Each row comes from the steps of one walk. Every step used is in the known rows, and no mark comes twice. Write the walk behind each row, first mark first.
Known rows
j, t, z: [-0.13  0.17 -0.02 -0.23  0.09  0.10 -0.05  0.52  0.22  0.21 -0.34  0.51
 -0.24 -0.21  0.33 -0.15  0.12  0.28  0.26 -0.08  0.04 -0.17 -0.19 -0.21
 -0.13]
l, z, m: [-0.42 -0.04  0.16 -0.17  0.20  0.00 -0.10  0.22  0.11  0.41 -0.26 -0.06
 -0.18  0.28  0.21 -0.07  0.16  0.15  0.15  0.17 -0.04  0.07 -0.10 -0.20
 -0.22]
z, m: [-0.29  0.10  0.13 -0.16  0.12 -0.03 -0.11  0.35  0.11  0.30 -0.19 -0.08
 -0.22  0.05  0.07  0.05  0.08  0.15  0.11  0.06 -0.04  0.05 -0.09 -0.25
 -0.10]
l, z, m, j: [-0.40  0.06  0.13 -0.16  0.23 -0.03 -0.13  0.20  0.14  0.45 -0.29  0.01
 -0.15  0.18  0.29 -0.05  0.17  0.14  0.20  0.19 -0.03  0.03 -0.09 -0.25
 -0.25]
p, z, l, c: [-0.48  0.10 -0.01 -0.17  0.15  0.14 -0.24  0.27  0.15  0.22 -0.24  0.12
 -0.16 -0.28  0.41 -0.14  0.15  0.19  0.23 -0.09 -0.05 -0.01 -0.07 -0.09
 -0.30]
q, z: [-0.28 -0.02 -0.27 -0.21  0.00  0.10 -0.13  0.37  0.17  0.09 -0.30 -0.06
 -0.22  0.05 -0.04 -0.13  0.11  0.24  0.09 -0.12  0.01 -0.08 -0.09 -0.21
  0.12]
p, j: [-0.46  0.21  0.07 -0.12 -0.02  0.09 -0.26  0.16  0.23  0.19 -0.30  0.14
 -0.15 -0.40  0.02 -0.16  0.14  0.21  0.22 -0.06 -0.12 -0.05 -0.14 -0.12
 -0.22]
l, c, m, j: [-0.36  0.00 -0.14 -0.13  0.20  0.15 -0.15  0.13  0.24  0.14 -0.29 -0.06
 -0.19 -0.35  0.33 -0.08  0.11  0.34  0.15  0.05 -0.08 -0.14 -0.13 -0.34
 -0.28]
m, c: [-0.44  0.06  0.04 -0.21  0.05  0.12 -0.07  0.38  0.11  0.02 -0.24  0.11
 -0.15  0.07 -0.16 -0.28  0.16  0.37  0.27  0.01 -0.11  0.02 -0.07 -0.17
 -0.20]
l, c, m: [-0.38 -0.08 -0.10 -0.14  0.16  0.18 -0.11  0.14  0.21  0.09 -0.26 -0.14
 -0.23 -0.25  0.24 -0.09  0.11  0.36  0.10  0.03 -0.09 -0.09 -0.13 -0.30
 -0.25]
j, t, z, l, c, m: [-0.20  0.22 -0.08 -0.25  0.23  0.12 -0.02  0.54  0.19  0.19 -0.37  0.55
 -0.25 -0.19  0.54 -0.13  0.11  0.29  0.17 -0.06  0.05 -0.15 -0.16 -0.28
 -0.13]
c, m, j: [-0.33  0.15 -0.02 -0.12  0.09  0.10 -0.23  0.16  0.29  0.21 -0.35  0.30
 -0.15 -0.33  0.30 -0.09  0.11  0.25  0.01  0.03 -0.08 -0.13 -0.10 -0.31
 -0.29]
m, j: [-0.25  0.23 -0.08 -0.11  0.09  0.04 -0.23  0.19  0.24  0.25 -0.28  0.19
 -0.13 -0.25  0.23 -0.10  0.12  0.20  0.30 -0.03 -0.02 -0.14 -0.10 -0.25
 -0.24]
p, c, m, j: [-0.12 -0.08  0.00 -0.16  0.07  0.04 -0.29  0.17  0.24  0.15 -0.34  0.43
 -0.20 -0.33 -0.25 -0.24  0.13  0.32 -0.10 -0.03 -0.03 -0.07 -0.07 -0.33
 -0.27]
q, j, t: [-0.01 -0.01 -0.10 -0.32 -0.02  0.14 -0.03  0.40  0.26  0.18 -0.32  0.32
 -0.28  0.06  0.13 -0.18  0.03  0.23  0.20 -0.12 -0.03 -0.22 -0.10 -0.32
 -0.27]
c, m, j, t: [-0.23  0.23  0.00 -0.14  0.09  0.11 -0.20  0.28  0.32  0.23 -0.38  0.46
 -0.15 -0.40  0.40 -0.11  0.10  0.28  0.07  0.02 -0.06 -0.17 -0.11 -0.34
 -0.32]
t, z, l: [-0.38  0.13 -0.12 -0.23  0.25  0.07 -0.08  0.38  0.08  0.21 -0.30  0.31
 -0.25  0.07  0.28 -0.11  0.16  0.15  0.08 -0.09  0.06 -0.07 -0.14 -0.17
  0.05]
j, t, z, m: [-0.12  0.20  0.04 -0.24  0.14  0.04 -0.02  0.59  0.19  0.29 -0.33  0.45
 -0.25 -0.16  0.36 -0.06  0.10  0.24  0.23 -0.02  0.04 -0.12 -0.18 -0.26
 -0.09]
t, z, l, c, m, j: [-0.40  0.13 -0.18 -0.22  0.35  0.09 -0.07  0.34  0.12  0.21 -0.34  0.29
 -0.24 -0.08  0.43 -0.08  0.16  0.20  0.08 -0.04  0.05 -0.13 -0.15 -0.27
 -0.01]
m, j, p, z: [-0.40  0.26  0.08 -0.05  0.08  0.04 -0.29  0.22  0.20  0.27 -0.18 -0.11
 -0.08 -0.44  0.11 -0.11  0.11  0.16  0.41 -0.03 -0.04 -0.12 -0.09 -0.26
 -0.31]
l, z, m, j, t: [-0.33  0.11  0.14 -0.18  0.23 -0.02 -0.11  0.29  0.16  0.46 -0.31  0.14
 -0.15  0.13  0.38 -0.06  0.15  0.16  0.25  0.18 -0.01  0.00 -0.10 -0.27
 -0.29]
t, z, m, j, p, v: [-0.32  0.12  0.00 -0.17  0.27 -0.09 -0.08  0.35  0.13  0.35 -0.24  0.07
 -0.22 -0.08  0.00  0.00  0.13  0.10  0.16  0.05  0.08 -0.09 -0.18 -0.29
  0.03]
p, j, m, c: [-0.56  0.34  0.24 -0.21  0.00  0.01 -0.21  0.44  0.17  0.10 -0.30  0.21
 -0.14 -0.28 -0.02 -0.15  0.13  0.26  0.37 -0.01 -0.17 -0.02 -0.14 -0.11
 -0.22]
t, z, m: [-0.33  0.04  0.03 -0.22  0.21 -0.01 -0.06  0.42  0.11  0.32 -0.28  0.11
 -0.27  0.02  0.12  0.02  0.15  0.14  0.10  0.02  0.03 -0.06 -0.18 -0.22
  0.06]
l, z, m, j, p, c: [-0.37  0.00  0.20 -0.14  0.23 -0.05 -0.16  0.21  0.10  0.42 -0.25 -0.08
 -0.15  0.14  0.03 -0.10  0.15  0.15  0.18  0.17 -0.01  0.04 -0.08 -0.30
 -0.26]
c, m, j, t, z, l: [-0.27  0.28 -0.05 -0.18  0.19  0.09 -0.16  0.35  0.28  0.25 -0.41  0.59
 -0.17 -0.33  0.52 -0.10  0.11  0.25  0.03  0.00 -0.02 -0.16 -0.11 -0.34
 -0.25]
m, j, p: [-0.35  0.26  0.04 -0.05  0.09  0.02 -0.23  0.21  0.17  0.23 -0.17 -0.15
 -0.10 -0.29  0.05 -0.10  0.09  0.18  0.37 -0.02 -0.02 -0.12 -0.08 -0.32
 -0.23]
q, z, m: [-0.28  0.03 -0.17 -0.23  0.08  0.01 -0.10  0.47  0.13  0.19 -0.28 -0.13
 -0.24  0.13 -0.02  0.00  0.09  0.18  0.05 -0.03  0.02 -0.02 -0.08 -0.27
  0.17]

Which walk is each row?
[-0.43  0.28  0.03 -0.07  0.18  0.05 -0.26  0.24  0.16  0.26 -0.18 -0.13
 -0.09 -0.41  0.24 -0.10  0.10  0.17  0.41 -0.03 -0.01 -0.11 -0.07 -0.29
 -0.29]
m, j, p, z, l, c
[-0.25  0.23  0.08 -0.15  0.18 -0.07 -0.16  0.34  0.15  0.37 -0.23  0.04
 -0.17 -0.08  0.21  0.07  0.08  0.12  0.20  0.08 -0.02 -0.02 -0.09 -0.31
 -0.13]
z, m, j
[-0.44  0.02 -0.04 -0.10  0.19  0.15 -0.19  0.14  0.23  0.15 -0.25 -0.19
 -0.16 -0.46  0.29 -0.08  0.11  0.32  0.22  0.04 -0.09 -0.13 -0.12 -0.34
 -0.33]
l, c, m, j, p, z
[-0.32  0.32  0.10 -0.16 -0.02  0.10 -0.22  0.33  0.28  0.20 -0.35  0.40
 -0.15 -0.51  0.19 -0.18  0.12  0.26  0.30 -0.07 -0.08 -0.11 -0.16 -0.15
 -0.28]
p, j, t
[-0.39  0.18  0.07 -0.07  0.09  0.09 -0.22  0.18  0.25  0.19 -0.28  0.05
 -0.14 -0.35  0.17 -0.09  0.09  0.23  0.07  0.03 -0.08 -0.12 -0.09 -0.36
 -0.28]
c, m, j, p
[-0.15  0.38 -0.11 -0.19  0.20  0.04 -0.15  0.44  0.23  0.30 -0.37  0.59
 -0.16 -0.29  0.52 -0.11  0.12  0.20  0.32 -0.05  0.07 -0.20 -0.13 -0.30
 -0.19]
m, j, t, z, l
[-0.24  0.21 -0.02 -0.16  0.13  0.10 -0.17  0.32  0.32  0.25 -0.41  0.52
 -0.17 -0.40  0.43 -0.10  0.12  0.27  0.06  0.02 -0.04 -0.19 -0.14 -0.34
 -0.26]
c, m, j, t, z
[-0.44  0.07  0.19 -0.13  0.23 -0.03 -0.13  0.22  0.11  0.44 -0.24 -0.15
 -0.14  0.16  0.21 -0.05  0.15  0.12  0.24  0.19 -0.02  0.03 -0.09 -0.28
 -0.25]
l, z, m, j, p
[-0.27  0.08  0.06 -0.20  0.25 -0.07 -0.12  0.41  0.10  0.33 -0.26  0.10
 -0.23 -0.12 -0.04 -0.02  0.14  0.14  0.14  0.03  0.06 -0.08 -0.16 -0.32
  0.03]
t, z, m, j, p, c
[-0.46  0.25  0.22 -0.27  0.05 -0.02 -0.09  0.62  0.08  0.04 -0.20  0.12
 -0.18  0.13 -0.01 -0.13  0.10  0.31  0.39  0.02 -0.13  0.01 -0.09 -0.16
 -0.17]
j, m, c
[-0.16  0.33 -0.15 -0.19  0.25  0.05 -0.12  0.43  0.23  0.28 -0.36  0.49
 -0.17 -0.31  0.56 -0.10  0.12  0.24  0.36 -0.04  0.07 -0.22 -0.14 -0.33
 -0.19]
m, j, t, z, l, c
[-0.42  0.07  0.19 -0.15  0.05  0.04 -0.25  0.34  0.19  0.34 -0.22  0.05
 -0.16 -0.29  0.20 -0.03  0.14  0.13  0.21  0.00 -0.09  0.02 -0.10 -0.11
 -0.28]
p, z, m
[-0.23 -0.08 -0.01 -0.23 -0.02  0.12 -0.08  0.26  0.16  0.13 -0.17 -0.28
 -0.25  0.12 -0.22 -0.15  0.02  0.16  0.19 -0.10 -0.06 -0.14 -0.06 -0.34
 -0.21]
q, j, p
[-0.48  0.08  0.21 -0.19  0.07  0.05 -0.20  0.42  0.16  0.28 -0.24  0.10
 -0.14 -0.22  0.10 -0.10  0.16  0.20  0.25  0.03 -0.11  0.05 -0.08 -0.11
 -0.29]
p, z, m, c
[-0.24  0.17  0.05 -0.07  0.09 -0.01 -0.27  0.20  0.16  0.21 -0.19 -0.04
 -0.12 -0.33 -0.18 -0.17  0.09  0.21  0.29 -0.04  0.00 -0.11 -0.07 -0.35
 -0.23]
m, j, p, c
[-0.32  0.26  0.17 -0.10  0.18 -0.08 -0.16  0.35  0.11  0.36 -0.16 -0.21
 -0.16 -0.10  0.07  0.07  0.05  0.11  0.26  0.09 -0.01 -0.01 -0.07 -0.36
 -0.14]
z, m, j, p
[-0.30  0.04 -0.14 -0.17  0.24  0.15 -0.10  0.24  0.26  0.16 -0.34  0.13
 -0.21 -0.39  0.44 -0.08  0.12  0.36  0.18  0.04 -0.03 -0.20 -0.17 -0.36
 -0.24]
l, c, m, j, t, z
[-0.29 -0.03  0.17 -0.08  0.03  0.03 -0.22  0.22  0.07  0.08 -0.09 -0.31
 -0.18 -0.19 -0.53 -0.23  0.07  0.26  0.17 -0.08 -0.02  0.00 -0.06 -0.30
 -0.18]
j, p, c
[-0.11  0.33 -0.06 -0.15  0.09  0.05 -0.18  0.36  0.28  0.28 -0.32  0.45
 -0.13 -0.35  0.41 -0.12  0.10  0.24  0.37 -0.04  0.01 -0.19 -0.11 -0.29
 -0.30]
m, j, t
[-0.45  0.22 -0.09 -0.14  0.31  0.10 -0.13  0.26  0.09  0.13 -0.23 -0.02
 -0.18 -0.10  0.40 -0.10  0.07  0.23  0.12 -0.03  0.00 -0.02 -0.03 -0.34
 -0.19]
z, l, c, m, j, p
[-0.12  0.31 -0.09 -0.18  0.15  0.05 -0.15  0.41  0.26  0.30 -0.36  0.53
 -0.16 -0.35  0.43 -0.11  0.13  0.23  0.35 -0.04  0.04 -0.23 -0.16 -0.29
 -0.20]
m, j, t, z
[-0.16  0.27 -0.05 -0.25  0.18  0.09 -0.04  0.57  0.17  0.22 -0.34  0.59
 -0.24 -0.12  0.44 -0.15  0.11  0.24  0.23 -0.10  0.07 -0.13 -0.15 -0.22
 -0.10]
j, t, z, l
[-0.39  0.15 -0.15 -0.18  0.27  0.11 -0.09  0.27  0.06  0.12 -0.21  0.03
 -0.22  0.05  0.38 -0.11  0.09  0.23  0.15 -0.07  0.01  0.01 -0.05 -0.23
 -0.13]
z, l, c
[-0.30  0.12 -0.01 -0.21  0.25 -0.04 -0.09  0.41  0.14  0.36 -0.30  0.20
 -0.23 -0.07  0.20  0.04  0.15  0.13  0.16  0.04  0.04 -0.11 -0.18 -0.26
  0.03]
t, z, m, j
[-0.53  0.10  0.23 -0.05 -0.01  0.09 -0.25  0.25  0.12  0.18 -0.08 -0.40
 -0.12 -0.35 -0.11 -0.14  0.10  0.18  0.33 -0.06 -0.08 -0.01 -0.08 -0.17
 -0.27]
j, p, z
[-0.06 -0.04  0.00 -0.20  0.11  0.03 -0.24  0.28  0.26  0.18 -0.38  0.61
 -0.22 -0.38 -0.14 -0.25  0.14  0.33 -0.08 -0.04  0.01 -0.13 -0.11 -0.35
 -0.24]
p, c, m, j, t, z
[-0.34  0.26 -0.14 -0.19  0.31  0.12 -0.10  0.32  0.14  0.15 -0.30  0.28
 -0.20 -0.13  0.58 -0.11  0.08  0.26  0.11 -0.04  0.01 -0.06 -0.05 -0.33
 -0.21]
z, l, c, m, j, t
[-0.49 -0.03  0.19 -0.21  0.21  0.01 -0.05  0.30  0.08  0.34 -0.27 -0.02
 -0.16  0.34  0.12 -0.14  0.18  0.22  0.19  0.20 -0.06  0.10 -0.08 -0.21
 -0.23]
l, z, m, c
[-0.32 -0.04  0.19 -0.07  0.03  0.05 -0.22  0.21  0.11  0.08 -0.13 -0.24
 -0.19 -0.26 -0.48 -0.23  0.07  0.28  0.05 -0.04 -0.04 -0.01 -0.06 -0.34
 -0.20]
j, p, c, m
[-0.46  0.24  0.08 -0.08  0.14  0.09 -0.26  0.21  0.24  0.23 -0.29  0.15
 -0.12 -0.39  0.29 -0.10  0.10  0.20  0.07  0.01 -0.07 -0.09 -0.06 -0.32
 -0.32]
c, m, j, p, z, l
